Each row was made from one path, in order. Every step used is in the known rows, and no mark comes twice. Write each row's path.
Known rows:
zubopip, mifide, feme, zigi: [-0.08  0.17  0.04 -0.15 -0.01  0.17  0.02  0.06  0.02  0.03 -0.18 -0.11
  0.03 -0.25  0.00 -0.09  0.00 -0.11 -0.09 -0.10  0.15  0.25  0.02  0.00
  0.12  0.01 -0.01  0.00  0.05 -0.16 -0.04  0.03  0.00]
toba, zigi, peku, meros, lizo: [-0.12 -0.04 -0.06 -0.22 -0.29 -0.31 -0.03  0.02  0.07 -0.04  0.12  0.04
  0.04 -0.09  0.04 -0.18  0.18 -0.06 -0.09 -0.33 -0.11  0.00 -0.42 -0.08
  0.06  0.03  0.11 -0.01 -0.07  0.04  0.14  0.11 -0.02]
nitis, mifide, zubopip: [-0.11  0.08  0.07 -0.13 -0.34 -0.23  0.02  0.03  0.03  0.06 -0.10 -0.01
  0.01 -0.11 -0.04  0.14  0.00 -0.05 -0.06 -0.06  0.04  0.19 -0.20 -0.03
  0.12 -0.01 -0.01 -0.14  0.05 -0.05 -0.10  0.00  0.01]
zibegir, feme, zigi, peku, meros: [-0.09  0.03 -0.10  0.00 -0.17 -0.02  0.01  0.16 -0.03 -0.03 -0.04 -0.01
  0.06 -0.11  0.06 -0.17  0.00 -0.06 -0.04  0.09 -0.05  0.14 -0.30 -0.03
  0.03  0.03  0.09  0.01  0.06 -0.17  0.13  0.08  0.15]
peku, zigi: [-0.03  0.08  0.06 -0.09 -0.19 -0.10  0.05  0.08  0.10 -0.05 -0.09 -0.05
  0.08  0.00  0.01 -0.09  0.07 -0.02  0.00 -0.12  0.02  0.20 -0.24 -0.09
 -0.03  0.05  0.03 -0.07  0.05  0.25 -0.04  0.00  0.03]
gemod, zirer: [-0.08  0.03  0.07 -0.08 -0.19  0.09  0.04  0.13  0.03 -0.02  0.07  0.03
 -0.01 -0.03  0.01 -0.07  0.01  0.03  0.04  0.13 -0.03  0.15 -0.02 -0.13
  0.07  0.02  0.06 -0.08 -0.05  0.23 -0.03 -0.05  0.11]
nitis, mifide: [-0.11  0.06  0.07 -0.16 -0.36 -0.09  0.00  0.01  0.05  0.09  0.08 -0.05
 -0.06 -0.10 -0.02  0.05  0.09 -0.05 -0.04 -0.12  0.05  0.14  0.04 -0.06
  0.05 -0.03  0.01 -0.11  0.10  0.05 -0.02 -0.03  0.08]
meros, peku, zigi, feme: [-0.08  0.06  0.09 -0.05 -0.12 -0.24 -0.02  0.05  0.05  0.03 -0.03 -0.09
  0.06  0.04  0.03 -0.13  0.14 -0.05 -0.15 -0.45 -0.03  0.11 -0.11 -0.15
 -0.03  0.10  0.09 -0.04 -0.07  0.03 -0.05  0.06 -0.26]
zigi, feme: [-0.16  0.04  0.06 -0.11 -0.08  0.07  0.04 -0.04  0.01  0.01  0.03 -0.01
  0.02 -0.08  0.00 -0.03  0.08 -0.05 -0.03 -0.20  0.00  0.14  0.10 -0.12
  0.05  0.03  0.07 -0.10 -0.05  0.03 -0.02  0.03 -0.12]
toba, zigi: [-0.06  0.06 -0.01 -0.16 -0.22 -0.03  0.06  0.06  0.11  0.04  0.01 -0.02
 -0.03 -0.09 -0.01 -0.10  0.06 -0.05 -0.08 -0.17  0.06  0.16 -0.33 -0.10
 -0.03  0.05  0.04 -0.13  0.01  0.13  0.01  0.00 -0.15]
meros, nomul, gemod, zirer, zadule: [-0.12  0.01  0.16 -0.01  0.02  0.16 -0.05  0.21 -0.02  0.08  0.21  0.06
 -0.04  0.03  0.05 -0.14 -0.03  0.02 -0.01  0.36 -0.08  0.03 -0.05 -0.03
  0.22  0.12  0.11  0.03 -0.11  0.45  0.04  0.00 -0.08]
zadule, zirer, gemod, nomul: [-0.12 -0.06  0.13 -0.15 -0.06  0.02  0.06  0.28  0.07 -0.05  0.25  0.06
 -0.10 -0.06  0.04  0.01 -0.01  0.01  0.32  0.24 -0.07  0.00  0.02 -0.08
  0.15  0.02  0.11  0.04 -0.15  0.44 -0.05 -0.09  0.14]
peku, meros, nomul, gemod, zirer: [-0.06  0.04  0.17  0.10 -0.09  0.01  0.06  0.16  0.03  0.00  0.42  0.03
 -0.06  0.03  0.06 -0.09 -0.01  0.04  0.05  0.35 -0.07  0.14  0.02 -0.05
  0.13  0.03  0.11  0.09 -0.07  0.44  0.00  0.05  0.06]
zibegir, feme: [-0.12  0.08  0.07 -0.12 -0.16  0.18  0.06  0.17  0.01  0.02  0.00 -0.04
 -0.07  0.01  0.00 -0.08 -0.02 -0.05 -0.07  0.04  0.04  0.11 -0.05 -0.10
  0.06 -0.02 -0.01 -0.04 -0.03 -0.01  0.05 -0.01  0.01]
nomul, gemod: [-0.15  0.06  0.08 -0.01  0.00  0.11  0.05  0.11  0.09  0.09  0.09  0.03
 -0.02 -0.03  0.01 -0.09  0.00  0.00 -0.05  0.04 -0.01  0.15  0.10 -0.10
  0.11  0.09 -0.02 -0.10 -0.05  0.24 -0.03  0.01  0.05]
zirer, gemod, nomul: [-0.12  0.02  0.08 -0.20 -0.01  0.02  0.06  0.18  0.08 -0.01  0.23  0.03
 -0.04  0.02  0.02  0.00 -0.02 -0.04  0.22  0.22 -0.06  0.07  0.04 -0.03
  0.15  0.04  0.08 -0.06 -0.17  0.33 -0.09 -0.03  0.08]
meros, peku, zigi: [-0.05  0.09  0.09 -0.07 -0.26 -0.23 -0.02  0.13  0.10  0.04 -0.05 -0.09
  0.02  0.05  0.01 -0.15  0.12 -0.03 -0.12 -0.30 -0.08  0.16 -0.27 -0.13
 -0.02  0.08  0.04 -0.02 -0.04  0.16 -0.05  0.05 -0.05]
zubopip, zirer, gemod, nomul, meros, lizo: [-0.09  0.00  0.14 -0.27  0.07 -0.09  0.01  0.19  0.03  0.01  0.46  0.08
 -0.05 -0.01  0.04 -0.07  0.01  0.02  0.30  0.07  0.04 -0.18  0.00 -0.09
  0.22  0.07  0.08  0.09 -0.22  0.30  0.02  0.00  0.04]
zibegir, feme, mifide, zubopip, zirer, gemod, nomul, meros: [-0.03 -0.02  0.08 -0.18  0.03 -0.07  0.08  0.25 -0.11 -0.02  0.26  0.02
  0.01 -0.12  0.05  0.04 -0.32  0.03  0.36  0.35  0.13 -0.04 -0.28  0.05
  0.13  0.01  0.00  0.09 -0.10 -0.12 -0.06  0.02 -0.14]
mifide, feme, zigi, peku, meros, nomul, gemod, zirer: [-0.07  0.08  0.03  0.25  0.13 -0.01 -0.02  0.17  0.03  0.04  0.11  0.01
  0.02 -0.09  0.09 -0.13 -0.01 -0.02 -0.01  0.32 -0.12  0.21 -0.03  0.01
  0.16  0.15  0.19  0.15 -0.08 -0.06  0.09  0.12 -0.02]
nomul, meros, peku, zigi, feme, mifide, nitis: [-0.03  0.03 -0.01 -0.07 -0.05 -0.62  0.05 -0.19 -0.12  0.02  0.21 -0.11
  0.12 -0.10  0.03 -0.15  0.00 -0.10 -0.11 -0.39  0.17  0.21 -0.07 -0.11
 -0.03  0.02  0.06  0.02  0.02  0.03  0.02  0.17 -0.33]
zigi, feme, zibegir: [-0.14 -0.01  0.07 -0.03 -0.17  0.07  0.01 -0.14 -0.06  0.02 -0.12  0.01
  0.02 -0.10  0.02 -0.06  0.01 -0.06 -0.05 -0.17 -0.04  0.08  0.20 -0.05
  0.01  0.03  0.05 -0.12 -0.06 -0.17 -0.01  0.04 -0.15]
zubopip, zirer, gemod, nomul: [-0.13 -0.03  0.15 -0.21 -0.02  0.21  0.01  0.23  0.08 -0.05  0.30  0.06
 -0.05 -0.04  0.03  0.02 -0.04  0.02  0.32  0.19 -0.08  0.02  0.01 -0.06
  0.12  0.09  0.06  0.02 -0.17  0.18 -0.12 -0.08  0.02]
zibegir, feme, zigi, peku: [-0.10  0.05 -0.11 -0.04 -0.15  0.14 -0.03  0.17  0.02  0.05 -0.18 -0.01
  0.03 -0.14  0.03 -0.18 -0.01 -0.08 -0.13  0.02 -0.06  0.14 -0.14 -0.08
  0.04  0.09  0.07 -0.06  0.00 -0.27  0.14  0.02  0.07]
feme, mifide, zubopip, zirer, gemod: [-0.13 -0.05  0.07 -0.28 -0.15  0.08 -0.01  0.16  0.02 -0.03  0.00  0.08
  0.05 -0.19  0.00  0.06 -0.23  0.00  0.16  0.05 -0.03  0.09 -0.14  0.03
  0.10  0.05 -0.03 -0.05 -0.01 -0.07 -0.18 -0.03 -0.07]
nitis, mifide, zubopip, zirer: [-0.12  0.02  0.13 -0.14 -0.34 -0.04 -0.03  0.10  0.04  0.02 -0.02  0.01
 -0.01 -0.15 -0.03  0.15 -0.03  0.01  0.03 -0.10  0.03  0.13 -0.26 -0.05
  0.09  0.04 -0.02 -0.04  0.04 -0.20 -0.13 -0.06 -0.04]
zubopip, zirer: [-0.12  0.01  0.12 -0.15 -0.22  0.26 -0.03  0.11  0.08  0.00  0.09  0.03
 -0.04 -0.10  0.00 -0.03  0.02  0.02  0.07 -0.08 -0.06  0.11 -0.10 -0.13
  0.03  0.08 -0.01  0.00 -0.01  0.00 -0.06 -0.05  0.03]
mifide, feme, zigi: [-0.10  0.18 -0.02 -0.04  0.07  0.10  0.03  0.10  0.06  0.08 -0.26 -0.06
  0.04 -0.07  0.01 -0.07 -0.01 -0.09 -0.07  0.03  0.11  0.29 -0.01 -0.04
  0.11  0.09  0.06 -0.07  0.03 -0.16  0.02  0.05  0.02]
meros, nomul, gemod: [-0.10  0.09  0.17 -0.01 -0.08  0.16  0.01  0.11  0.11  0.13  0.24  0.00
 -0.10 -0.03  0.01 -0.08  0.00 -0.05 -0.11  0.11 -0.09  0.17  0.13 -0.08
  0.13  0.09  0.06  0.01 -0.09  0.26  0.02  0.06 -0.07]
nomul, meros: [-0.05  0.11  0.05 -0.07 -0.14 -0.17  0.08 -0.03  0.01  0.08  0.19  0.00
 -0.03 -0.08 -0.01 -0.07  0.05  0.00  0.10 -0.02  0.08  0.10 -0.14 -0.11
  0.08  0.02  0.01 -0.04  0.01  0.22  0.01  0.06  0.03]
mifide, zubopip, zirer, gemod, nomul: [-0.12 -0.02  0.16 -0.18  0.00  0.07  0.03  0.26  0.07 -0.08  0.14  0.09
  0.01 -0.04  0.01  0.10 -0.15  0.02  0.28  0.25 -0.09  0.06 -0.27 -0.02
  0.18  0.11  0.04  0.00 -0.22  0.10 -0.20 -0.06 -0.04]

Which path is each row?
[-0.10 -0.01  0.17  0.02 -0.01  0.00 -0.01  0.21 -0.06 -0.01  0.34  0.08
 -0.01  0.05  0.07 -0.12 -0.01  0.05  0.12  0.43 -0.06  0.04 -0.18  0.03
  0.21  0.05  0.12  0.10 -0.05  0.55  0.03  0.06  0.00]
peku, meros, nomul, gemod, zirer, zadule
[-0.11  0.10 -0.09  0.04 -0.03 -0.12  0.00  0.03  0.02 -0.01 -0.15 -0.01
  0.10 -0.14  0.04 -0.07  0.06 -0.07  0.04 -0.02 -0.06  0.23 -0.23  0.01
  0.10  0.10  0.11  0.04  0.03 -0.26  0.04  0.12  0.08]
mifide, feme, zigi, peku, meros
[-0.07  0.05  0.07 -0.06 -0.05 -0.10  0.06  0.01  0.05 -0.06 -0.08 -0.07
  0.11 -0.02  0.03 -0.07  0.12 -0.04 -0.03 -0.28  0.06  0.16 -0.06 -0.10
 -0.04  0.06  0.08 -0.07  0.02  0.13 -0.04  0.02 -0.17]
peku, zigi, feme
[-0.08  0.05 -0.01  0.09 -0.09 -0.06 -0.04  0.11  0.07  0.08  0.20  0.03
  0.04 -0.15  0.07 -0.17  0.03 -0.07 -0.06  0.17 -0.18  0.20 -0.11  0.00
  0.11  0.13  0.15  0.06 -0.02  0.10  0.09  0.15  0.10]
feme, zigi, peku, meros, nomul, gemod
[-0.09 -0.04 -0.07 -0.11 -0.31 -0.26  0.02 -0.01  0.06 -0.05  0.12  0.02
  0.03 -0.15  0.03 -0.12  0.14 -0.04  0.01 -0.20 -0.12  0.10 -0.54 -0.04
 -0.04  0.05  0.09 -0.02  0.00  0.04  0.03  0.07 -0.06]
toba, zigi, peku, meros
[-0.13 -0.02  0.05 -0.14 -0.11  0.08 -0.02  0.15 -0.06 -0.02  0.00  0.07
  0.03  0.00  0.03 -0.09  0.02  0.04  0.09  0.20 -0.02  0.05 -0.21 -0.05
  0.16  0.05  0.06 -0.07 -0.02  0.32  0.00 -0.05  0.05]
gemod, zirer, zadule
[ 0.05  0.04  0.10  0.12 -0.06 -0.46  0.03 -0.09 -0.09  0.05  0.08 -0.07
  0.08  0.02  0.09 -0.16  0.06 -0.02  0.10 -0.22  0.00  0.00 -0.18 -0.06
 -0.03  0.08  0.11  0.02 -0.16 -0.05  0.00  0.14 -0.30]
gemod, nomul, meros, peku, zigi, feme, zibegir
[ 0.02  0.08  0.09 -0.06  0.04 -0.53  0.06  0.21  0.06  0.05  0.34 -0.05
 -0.01  0.09  0.05 -0.15  0.05 -0.01  0.21 -0.02  0.02 -0.03 -0.29 -0.05
  0.07  0.09  0.11  0.04 -0.17  0.42 -0.09  0.06 -0.11]
zirer, gemod, nomul, meros, peku, zigi
[-0.13 -0.08  0.10  0.04 -0.05 -0.05 -0.08  0.16 -0.07 -0.01  0.32  0.10
  0.01 -0.04  0.09 -0.16  0.04  0.03  0.09  0.32 -0.25 -0.02 -0.25  0.03
  0.21  0.12  0.15  0.14 -0.11  0.34  0.07  0.08 -0.02]
zigi, peku, meros, nomul, gemod, zirer, zadule
[-0.09  0.03 -0.12 -0.02 -0.24 -0.14 -0.02  0.04  0.03 -0.02 -0.03  0.03
  0.12 -0.17  0.04 -0.14  0.07 -0.05  0.02  0.01 -0.13  0.20 -0.31 -0.04
  0.04  0.06  0.10 -0.04  0.05 -0.03  0.05  0.10  0.22]
feme, zigi, peku, meros
[-0.14  0.13  0.11 -0.09 -0.13 -0.05  0.01  0.01  0.03  0.11 -0.04 -0.09
 -0.08 -0.07 -0.02  0.11  0.08 -0.08 -0.02 -0.14  0.12  0.17  0.10 -0.01
  0.11 -0.01  0.02 -0.04  0.06 -0.19 -0.03  0.01 -0.06]
nitis, mifide, feme
[-0.03  0.03 -0.02 -0.12 -0.15 -0.26  0.05 -0.06 -0.03 -0.08 -0.27 -0.06
  0.24 -0.13  0.04  0.02 -0.08 -0.05 -0.03 -0.24  0.07  0.25 -0.24 -0.01
 -0.02  0.02  0.03 -0.11  0.09 -0.11 -0.10  0.09 -0.23]
peku, zigi, feme, mifide, zubopip
[-0.09  0.04  0.00 -0.22 -0.26  0.18  0.04  0.08 -0.05  0.03 -0.03 -0.07
 -0.01 -0.10  0.02 -0.07 -0.13 -0.06 -0.05  0.05  0.08  0.14  0.04 -0.03
  0.01 -0.08 -0.04 -0.05  0.08 -0.17  0.08  0.04  0.01]
zibegir, feme, mifide
[-0.10  0.11  0.02  0.17 -0.02 -0.18 -0.06  0.06  0.05  0.15  0.16 -0.08
 -0.02 -0.15  0.06 -0.03  0.06 -0.11 -0.07  0.06 -0.03  0.20  0.04  0.09
  0.15  0.10  0.16  0.12  0.07 -0.22  0.08  0.14 -0.05]
nitis, mifide, feme, zigi, peku, meros, nomul, gemod
[-0.14  0.01 -0.02 -0.21 -0.17  0.03  0.07 -0.01 -0.12 -0.02  0.07 -0.06
 -0.01 -0.11  0.00 -0.06 -0.18 -0.11 -0.12  0.09  0.13  0.27  0.12 -0.06
  0.04 -0.10 -0.04 -0.02  0.04 -0.10  0.10  0.05 -0.02]
zibegir, feme, mifide, nitis
[-0.10  0.03  0.00 -0.13 -0.08 -0.02  0.06 -0.03  0.05  0.03  0.01 -0.03
  0.01 -0.10  0.01 -0.10  0.10 -0.08 -0.10 -0.32  0.09  0.12 -0.18 -0.11
 -0.03  0.06  0.09 -0.14 -0.03  0.00  0.00  0.02 -0.32]
toba, zigi, feme
[-0.04  0.08 -0.02 -0.02 -0.25  0.03 -0.03  0.15 -0.01  0.02  0.09 -0.05
 -0.02 -0.11  0.06 -0.15  0.01 -0.12 -0.08  0.15 -0.14  0.15 -0.27 -0.01
  0.06  0.03  0.16  0.13  0.01 -0.12  0.19  0.13  0.04]
zibegir, feme, zigi, peku, meros, nomul
[-0.10  0.07 -0.02 -0.09 -0.11 -0.06 -0.02  0.02 -0.03 -0.06 -0.08 -0.06
  0.07 -0.32  0.03 -0.11  0.08 -0.11  0.00 -0.12 -0.03  0.20 -0.21  0.05
  0.10  0.00  0.04  0.11  0.04 -0.26 -0.01  0.10  0.07]
zubopip, mifide, feme, zigi, peku, meros
[-0.05  0.07 -0.03 -0.04 -0.32 -0.10 -0.06  0.03  0.05  0.02  0.12  0.00
  0.04 -0.16  0.04 -0.11  0.08 -0.10 -0.01  0.07 -0.22  0.22 -0.27 -0.01
  0.08  0.07  0.18  0.07  0.01  0.02  0.10  0.15  0.12]
feme, zigi, peku, meros, nomul
[ 0.00  0.00  0.12  0.06  0.09 -0.51  0.04  0.01 -0.08  0.05  0.19 -0.04
  0.04  0.04  0.09 -0.16  0.00 -0.03  0.16 -0.15  0.01 -0.12 -0.05  0.00
  0.02  0.10  0.15  0.01 -0.21  0.09 -0.07  0.09 -0.33]
zirer, gemod, nomul, meros, peku, zigi, feme, zibegir
[-0.08  0.06  0.00 -0.19 -0.25  0.04  0.06  0.12 -0.08  0.00 -0.20 -0.04
  0.06 -0.11  0.01  0.01 -0.23 -0.05 -0.07  0.10  0.07  0.20 -0.19  0.00
  0.08 -0.05 -0.06 -0.07  0.04 -0.24  0.00  0.06 -0.05]
zibegir, feme, mifide, zubopip
[-0.02 -0.03  0.14  0.02  0.10 -0.52  0.06  0.23  0.00  0.00  0.34 -0.03
 -0.04  0.01  0.08 -0.12  0.10  0.02  0.27 -0.16  0.03 -0.13 -0.15 -0.12
  0.05  0.08  0.19  0.14 -0.18  0.41 -0.05  0.01 -0.23]
zadule, zirer, gemod, nomul, meros, peku, zigi, feme
[-0.08  0.00 -0.09 -0.19 -0.18 -0.06  0.04 -0.11 -0.01  0.04  0.00 -0.06
  0.07 -0.21  0.04 -0.08 -0.01 -0.09 -0.09 -0.32  0.12  0.15 -0.07 -0.05
 -0.08  0.00  0.06 -0.15  0.09 -0.15  0.04  0.07 -0.32]
toba, zigi, feme, mifide
[-0.07  0.09  0.15 -0.12 -0.32 -0.03  0.03  0.02  0.04 -0.01  0.29 -0.02
 -0.07 -0.01  0.01 -0.01  0.06 -0.06  0.04  0.09 -0.10  0.17 -0.18 -0.04
  0.09 -0.03  0.10  0.08  0.00  0.27  0.02  0.12  0.05]
peku, meros, nomul
[-0.16  0.10 -0.07 -0.09  0.00 -0.18 -0.06  0.04  0.02 -0.01 -0.14  0.00
  0.11 -0.06  0.05 -0.14  0.11 -0.09 -0.06 -0.14 -0.05  0.12 -0.08 -0.02
  0.19  0.07  0.13  0.06 -0.05 -0.23  0.16  0.16  0.14]
mifide, feme, zigi, peku, meros, lizo
[-0.09  0.02  0.10 -0.10 -0.37 -0.10 -0.05 -0.01  0.03 -0.02  0.26  0.01
 -0.05 -0.11  0.02 -0.04  0.12 -0.08  0.04 -0.02 -0.30  0.12 -0.23 -0.04
  0.09  0.03  0.14  0.13 -0.07  0.09  0.06  0.14  0.04]
zigi, peku, meros, nomul
[ 0.06  0.07  0.00 -0.05 -0.09 -0.50  0.03 -0.09 -0.08  0.05  0.22 -0.13
  0.14 -0.08  0.09 -0.11  0.03 -0.03  0.13 -0.24  0.08  0.08 -0.19 -0.06
 -0.04  0.04  0.10  0.04 -0.03 -0.01  0.03  0.18 -0.25]
gemod, nomul, meros, peku, zigi, feme, mifide
[-0.12  0.01  0.10  0.05 -0.17 -0.05 -0.03  0.05  0.07  0.05  0.35  0.04
 -0.05 -0.09  0.04 -0.10  0.08 -0.04  0.00  0.08 -0.27  0.11 -0.08 -0.02
  0.12  0.10  0.11  0.12 -0.10  0.19  0.05  0.14  0.01]
zigi, peku, meros, nomul, gemod
[-0.04  0.03 -0.01 -0.15 -0.16 -0.12  0.04 -0.09 -0.01 -0.05 -0.10 -0.09
  0.18 -0.12  0.05 -0.07  0.01 -0.05 -0.01 -0.27  0.08  0.18 -0.01 -0.04
 -0.09  0.00  0.05 -0.09  0.13 -0.02 -0.02  0.06 -0.15]
peku, zigi, feme, mifide
[-0.14  0.01  0.10 -0.28 -0.19 -0.02  0.06 -0.07 -0.03 -0.06  0.19 -0.04
 -0.03 -0.24 -0.05 -0.07  0.02 -0.13 -0.13 -0.11  0.05  0.28  0.05 -0.10
  0.09 -0.07 -0.06  0.00 -0.04  0.21 -0.07 -0.01  0.04]
zubopip, mifide, nitis
[ 0.01  0.07  0.01 -0.07 -0.14 -0.49  0.01 -0.10 -0.06  0.08  0.12 -0.12
  0.11 -0.11  0.06 -0.17  0.05 -0.04 -0.02 -0.43  0.12  0.07 -0.13 -0.08
 -0.08  0.03  0.06  0.00  0.06 -0.02  0.01  0.17 -0.28]
nomul, meros, peku, zigi, feme, mifide
[-0.09  0.18 -0.01 -0.03 -0.07 -0.04  0.00  0.05  0.05  0.13 -0.18 -0.11
  0.01 -0.12  0.00  0.03  0.04 -0.10 -0.08 -0.04  0.20  0.26  0.09  0.01
  0.09  0.03  0.06 -0.09  0.14 -0.27  0.01  0.01  0.00]
nitis, mifide, feme, zigi
[-0.01  0.05  0.11 -0.04  0.16 -0.52  0.06  0.11  0.01  0.04  0.36 -0.06
  0.03  0.08  0.07 -0.12  0.08 -0.03  0.18 -0.16  0.05 -0.06 -0.14 -0.07
  0.06  0.11  0.16  0.03 -0.19  0.31 -0.08  0.08 -0.30]
zirer, gemod, nomul, meros, peku, zigi, feme
[-0.11  0.09 -0.08  0.03 -0.15 -0.28 -0.04 -0.02  0.01  0.05 -0.09 -0.06
  0.05 -0.20  0.03  0.01  0.11 -0.10  0.02 -0.08  0.03  0.20 -0.13  0.07
  0.08  0.03  0.11  0.02  0.14 -0.35  0.05  0.08  0.07]
nitis, mifide, feme, zigi, peku, meros
[-0.12  0.01  0.13 -0.14 -0.21  0.12  0.00  0.13  0.05 -0.05 -0.08  0.07
  0.03 -0.11 -0.02  0.05 -0.07  0.03  0.04 -0.02 -0.06  0.17 -0.32 -0.10
  0.10  0.09 -0.02 -0.02 -0.07 -0.08 -0.14 -0.02 -0.06]
mifide, zubopip, zirer
[-0.09  0.09  0.09  0.06  0.05  0.03 -0.04  0.08  0.01  0.05  0.15 -0.08
 -0.01 -0.29  0.06 -0.15  0.04 -0.12 -0.10  0.04 -0.08  0.19 -0.02  0.08
  0.16  0.08  0.09  0.21 -0.03 -0.14  0.04  0.15 -0.05]
zubopip, mifide, feme, zigi, peku, meros, nomul, gemod
